Each row was made from one path, in order. Every step used is in the known rows, and no mark comes twice. Write each row's path.
Known rows:
G-H-P: [ 16   0 -15   4  -7  -4  -3  -4   1 -12 -12   1  12   0  -1  -3  10   7
  -8 -11  -5 -32   6  20   4  17  16]
H-Z: [  1   9   3   1   2   3   0   3  21   3  -7 -15   4  -1   0  -2   3  -2
  14  -6   5  -3  15  17   1   2   5]
N-P-A-Z-H-G: [-10   7 -34  -5 -14 -30  -2   4  13 -34 -34 -14  -9 -11  -9  -4   1   8
  10  -2  10  -5   9  13  23  35   6]
Z-H-P-N-R: [ 26   5 -24 -16 -17 -16   1  20  16 -34 -19 -51  -1  -3 -19  15  16   4
  27   1 -10  -3   2   1  19  19  18]
R-A-P-H: [  7  12 -13 -11 -24   7   8  13 -24  17  -6 -21  15   4   4   2  -6  -3
  -7  -7  13  17   4 -13   2  11   4]
N-P-H-G-A: [-21  -3 -19 -10  14   2  12  14   8 -16 -14 -33   3   3 -15  -7  -7  16
  12  16  12  -9  20  48  15  39   6]
N-P-A-Z-H: [-10   9 -28  -3  -9 -25  -6  -5   9 -24 -29  -5  -3 -15 -18  -4   2   7
  -2 -19   7   0  -5 -14   9  20   9]
R-H-P-A-Z: [  4  -2 -40  -7 -22 -26  -5  -7  -5 -12 -26 -21   0  -8 -16 -12   7  -5
  17 -22  -6 -16  -8   0   1   0   6]
A-Z-H-G: [ -5  13 -26  -4 -25 -15  -2  -1   8 -27 -14  -2  -9  -9   7  -3   6  10
  13  -4   3  -9  17  18  25  14   0]
P-N-R-A-Z-H-G: [ 14  20 -52 -11 -22 -19   7  24 -13 -36 -22 -42  -6   9 -12  15   4  -1
  35  -3  12  19  13   7  33   4   3]
A-Z-H-P-N-R: [ 24  11 -35 -12 -34 -17  -1   8  12 -40 -29 -44  -7  -2 -24  12  14   6
  26 -19  -5   0   7   6  23  20  18]
N-P-H-R-A-Z: [  5  19 -15   2 -35  -1   2  12 -16  -3 -36 -40  -4   3  -7  -4  -8   6
   0 -22  19   3  14  10   1  41  14]
P-H-G: [ -6   2 -15  -5  -3   3   6   9  13 -12  -8 -22  -6  -5   6   0 -10   1
   9   4   8 -11  17  32  13  21   4]
H-P-N-R-A-Z: [ 29  11 -39  -5 -30 -12   2  11 -16 -20 -30 -56   0  18 -25  15   8  -9
  26 -13   2  18   2   6  10   6  13]
N-R-A-Z-H: [  6  26 -25  -2 -11 -14  -1   8 -25 -21 -16 -10   3   1 -10  11  12   3
  15 -13  10  22   0 -14  15  -1   3]
G-H-R-A-P-N: [ 36   8 -27 -12 -44   5   7  30 -32   5  -7 -16  24  23   4  -5  -4  16
  -2 -17  14  -7  11 -11  18  16   8]
Z-H-R-A: [ 10  18 -11  -4 -28 -12 -10  23  -7  -4  -7 -18   7  -4  10  -6   6  15
  11   2   1  -3   3 -17   5   8   0]
Z-H-R-A-P: [ 21  18  -2 -14 -55  -8  -3  28 -21   4  -8 -16  17   4  15  -8  11  20
   6   2   4   5   6 -25  15  23   1]
G-H-R-A-Z: [ 15  19 -27   9 -30  -2  -6   4 -31  -6 -15   9  13  13   5 -12  -1  16
  -4 -34  14 -16  12   7   9   8   5]
A-P-H-R: [ 17   5   8 -15 -49  15   3  18  -2   7  -7 -19   7   2   7 -11  -7  19
   0 -18   9 -10  16   3  13  41   9]
N-P: [  0  -1   7  -2   5  -2   9   3  -2  -3 -14 -14  -1   0  -7   5   3  -1
  -6   8   5   4   4   5  -1  27   9]
Z-H: [ -2   8  -8  -4  -4 -10  -3   3   9 -11  -1   1  -1 -15   3  -1   6   7
   2   0  -3  -6  -2 -11   6   2   2]
N-R-A: [ 11  12  -7  -2   9  -2   5  16 -29  -5  -6 -17   9  15  -8  16   6  -7
  14   8   9  25  -4  -7   3  -3   1]
P-N: [  8  -5 -21  -6  -5  -2   4   8   7  -5  -2 -21  -6   4 -10   4  -8  -4
   6  -4  -1   1   0  -4   4  -6   2]
H-G-A: [-17  -5 -18  -5   8  -3   2  11   3 -13   4  -4   8  13  -6 -13   1  17
  21  24   1  -8  13  36  16   4  -9]
N-P-H: [ -6   3  -2  -3   5   5  10   4   6  -4 -19 -26  -3 -10  -9   5  -7  -1
  -9  -6  11  -2   7  11  -2  37  15]

Write each row's path:
[ 20   3 -24 -15 -30  -1  11  20 -24  13  -4 -32  12  17  -3   6  -4  -5
   2   3   7  27   0 -25   8  -5   0]  R-A-P-N
[ 28  13 -22 -22 -60 -10   2  36 -13   0  -9 -40  10   9   5  -3   4  16
  13  -3   4   9   6 -30  19  15   3]  Z-H-R-A-P-N
[-21  11 -31  -2  -9 -11  -9  -7   0 -19  -3   9   4  -3 -15 -17   6  25
   9 -13  -2  -7   2   5  13  -7  -4]  G-A-Z-H
[ 29   8 -19 -29 -16   6  27  30 -14  -2 -13 -49   9  13 -13  12   7  -4
  39 -12  13  11  18   2  26  13  12]  A-P-N-R-H-Z
[ 14   4  -5   3 -13   6  -3  10  -6  -9  -3  15  11   5   6 -11  -1  20
  -5 -23   7 -32  11  14  11  21   9]  G-H-R
[ -4   6 -15  -7  -9 -14   0  12  13 -21  -6  -9  -4 -10  12  -1   6   9
  13  14  -1 -12  13  13  21  12   0]  Z-H-G
[ -3  12  -9  -1   4  10   0   4  26   1 -11 -28   2 -12  -2  -3  -8  -2
  12 -21  10 -10  19  24   0  12  11]  P-H-Z
[ 20  -4 -11 -18 -30   4  11  12  -6   5  -2 -21   3  11  -4   4  -4   2
   2  -4   3  11   4 -15  13   8   3]  A-P-N
[-10   7 -42  -2 -18 -28 -10   1  15 -33 -18  -1  -8 -10  -3 -10   0   8
  16 -12   5 -11   5   5  24   6  -4]  P-A-Z-H-G
[  5  -8 -31 -10  -6 -24  -3   4   1  -6 -18 -27   7  -8 -11  -8   8  -6
  17  -1 -11 -21 -11  -4  -2   0   5]  R-H-P-A
[ 31  15 -51   0 -20  -8   4   8 -27 -27 -30 -33  13  19 -24  13   7  -3
  13 -28   8  -3   6  14  16   7  19]  G-H-P-N-R-A-Z
[ -9   9 -36  -1 -13 -24 -14  -9  11 -22 -14   8  -4 -14 -10 -10  -1   7
   3 -27   2  -6  -8 -19   9  -8  -2]  P-A-Z-H
[ -4  12   0  -3   8   7   9   8  25  -2 -26 -42   0 -12  -9   3  -6  -3
   6 -13  16  -6  22  29   0  39  20]  N-P-H-Z
[ 13  10  -2  -1 -24  -3  -6  19 -16   6  -7 -19   7  12   7  -6   0   8
   9   2   4   2   3  -3  -2   7  -2]  H-R-A
[ -8  12 -21  -4 -32  -8 -13   5   4 -20  -7   0   2   1 -10 -26   7  40
  18 -17  -1 -18  10  11  18  11  -2]  G-A-Z-H-R
[ 10  21 -30   0 -40 -25 -13  -2  -5 -14 -26 -26   3  -8  -2  -2  17   2
   7  -6  -7  -1   2  -4   2   5   8]  R-A-Z-H-P
[  8   4  -7 -13  12  -2  16  14 -28  -9  -5 -15   2   3  -9  11   9  -3
  23   0   6   3  -2  -4  11   3   4]  N-R-H
[ 19  -7 -22  -8 -21  -9   0   6  16 -10 -15 -44  -3   3 -12   2   3  -5
  12   2 -12 -10   1   9   1   8  12]  H-P-N
[  2  -3 -17 -30  -5   1  25  30 -39 -12   0 -17  19  24  -9  -2  14  18
  38  22  10   5  15  24  38  19  -3]  N-R-H-G-A-P
[ 16   7 -28 -19  11   0  21  25  -2 -10 -13 -53   2   5 -18  13   3 -10
  45 -14   9   0  13  11  17  -3  11]  P-N-R-H-Z
[  8   8 -47 -14 -20 -16  -2  10  10 -42 -21 -42   4   8 -38  -3  15  21
  34 -12  -8  -3   5  17  26  10  12]  G-A-Z-H-P-N-R
[ -4  23 -32   2 -20 -17  -7  -2 -15  -8 -14  -4   0  -7   0  -2   5   2
   3 -15   3   9  -1 -17   5 -10  -1]  R-A-Z-H
[ -3  14 -21   0 -21 -11  -7  -8   3 -16 -10   6  -6 -13  -2  -4   6   8
   0 -18   0  -4   3  -8  11   0   3]  A-Z-H
